In the rows, 128 means zero.
Known rows, with every step that occurs
M-G-A: [142 138 158 104 131 110  85 135  99  98  86  84 145 121  94 101  94 110
 118 107 140  84  70]
W-G-M-Z-B-Q: [105 177 136 151 136 147 130 123 116 109 178  98  84  87  97 129  82 176
 152 118 149 166 164]
A-Q-P-Z-M: [118 196 121 147 122 159 127  98 181 152 153 129 115 126  84 127 100 134
 160  93 120  56 113]
Q-W-G-M-Z: [109 145 140 133 137 150 115 143 101  74 118  78  90  95 111 118  93 180
 122 103 163  80 106]
A-Q-W: [108 146 155 115 110 153 100 118 125 108 116 101 177  94  83 104  74 148
 140  87 155  53 109]
G-A-Q-B-Z: [112 160 110  98 125 124 115 104 164 127 124 107 197 100  84 144  91 138
 144  44 139  91 154]
M-G-W-Q-P-Z-B: [111 186 178 115 138 157 129 105 134 174 117 102 128 136  85 109  60 159
 118 133 133 108 125]
B-Z-M-G: [106 205 134 139 149 116  97 117 127 157 117 106 126  92  94 135 130 105
 108 107 130 136  74]
A-Q-W-G-M-Z-B: [103 155 149 141 139 153 115 113 114  91 123  71 116  88  98 121  69 191
 144 105 159 106 131]
B-Q: [112 168 137 128 113 142 118 129 126 131 178 127 133  93  86 113  94 133
 152 103 142 133 148]
Q-A: [138 140 141  85 132 117  95 135 117  92 146 114 139 131 101  84  84 115
 156  88 147 123 100]
B-Z: [106 175 122 112 129 117 113 138 141 150 133 115 143 101 100 114 115 137
 126  92 134 127 126]
Z-B-Q-A: [125 177 143  96 132 133 108 115 120 107 187 124 142 126  88  96  63 124
 165  96 147 178 126]
W-Q-P-Z: [112 169 142 113 119 162 144 121 167 146 141 133 105 145  88 108  74 153
 142  81 130  56 134]
W-Q-A: [131 153 163  84 137 120 107 126 128 101 152 123 136 134  94  75  68 122
 165  69 154 114 118]
Z-B-Q-P: [109 151 157 106 122 166 132 120 137 148 167 130 121 111  81 130  71 134
 157  80 137 111 147]
M-Z-B-Q-W: [ 81 196 141 127 126 185 124 106 108 145 160 107 150 101  86 128  64 168
 124 105 162 161 112]
Q-P-Z-M-G-A: [139 185 142 118 136 135 105 111 135 122  98 103 119 147  88 123  99 106
 116 100 125  48  44]
B-Z-M-G-A: [131 199 139 120 146 104  90 121 120 130  94  96 147 120  92 120 119 101
 111 100 131 103  50]
Q-W: [109 136 153 102 122 149 100 133 102 116 114 101 153 114  94 103  81 147
 125  98 157  70  90]
Q-W-G-A: [146 121 167  80 125 120  87 146  88  59  84  88 147 142  88  82  67 147
 127 107 160   4  73]
A-Q: [121 143 145 130 112 131 104 122 143 121 139 107 157  89  88 105  92 140
 168  96 139  91 150]
A-Q-W-G: [122 126 166 109 115 134  95 134 109  68 110  95 147 100  79  96  65 158
 143 104 160  16 112]

Rows
[ 96 144 104  99 136 128 119 117 147 150 139 117 160 100  95 150 106 140
 131  58 140 127 155] => Q-B-Z
[104 226 178 129 150 124 108 115 126 182 113 105 154  93  89 102 108 129
 111 129 145 129 115] => B-Z-M-G-W-Q
[109 127 163  97 139 144 119 107 124 153 140 110 171 105  88 117  75 154
 154  88 157  96 189] => G-W-Q-B
[117 141 130 144 139 133 117 146 113  83 133  84  73  94 114 117 109 172
 139 107 151 103 136] => W-G-M-Z
[118 168 151 141 147 123  89 116 109 140 121 101 114  98  93 126 118 103
 128 117 137 120  76] => Z-M-G
[124 183 173 135 145 125  86 121  97 154 109  90 151  92  96 100 118 118
 114 161 141 114  91] => Z-M-G-W
[112 110 124 115 122 143 112  97 147 120 145 109 171  89  83 145  81 140
 173  56 145  91 179] => A-Q-B
[ 98 178 121 128 156 125 103  99 133 155 125 107 140  90  90 167 122 107
 114  74 137 137  96] => Q-B-Z-M-G
[104 200 148 131 143 131  99  93 136 166 110  93 195  72  83 143 114 125
 115 116 140 114 128] => A-Q-B-Z-M-G-W
[104 186 147 130 150 149 121  82 138 167 135 106 152 114  83 137  86 145
 128 110 144 111 145] => P-Z-M-G-W-Q-B
[118 168 198 116 137 129 103 127 104 151 106  96 154  97  88  84  85 137
 121 132 152 107 133] => M-G-W-Q
[120 175 155 104 129 153 108 123  93  86 123  89 144 131  82 105  53 168
 125 113 165  80  88] => M-Z-B-Q-W-G-A
[123 177 125 109 153 113  95 102 127 130 100  96 161 114  88 149 112 101
 114  68 137 100  73] => Q-B-Z-M-G-A
[122 209 151 146 138 131  98 113 114 163 116  93 141 112  95 105 115 136
 104 177 132 117  86] => P-Z-M-G-W
[ 98 185 105 133 142 134 115  88 170 164 155 123 165  88  85 159 116 127
 159  61 134 114 150] => A-Q-B-Z-M
[115 169 141 136 127 139 124 127 114  69 151  93  91 111  93 112  69 188
 130 124 147  82 134] => P-Z-B-Q-W-G-M
[ 85 188 139 138 130 178 126 111 109 122 158  95 128  88  96 131  74 176
 126  99 161 152 123] => G-M-Z-B-Q-W
[118 140 162 124 133 133 111 136  96  62 142  91  98  93  93 111  71 173
 142 109 157  78 140] => Z-B-Q-W-G-M
[126 142 135 122 138 130  95  82 137 111 117  94 176  98  76 153  90 111
 156  57 141  75 118] => Z-M-G-A-Q-B
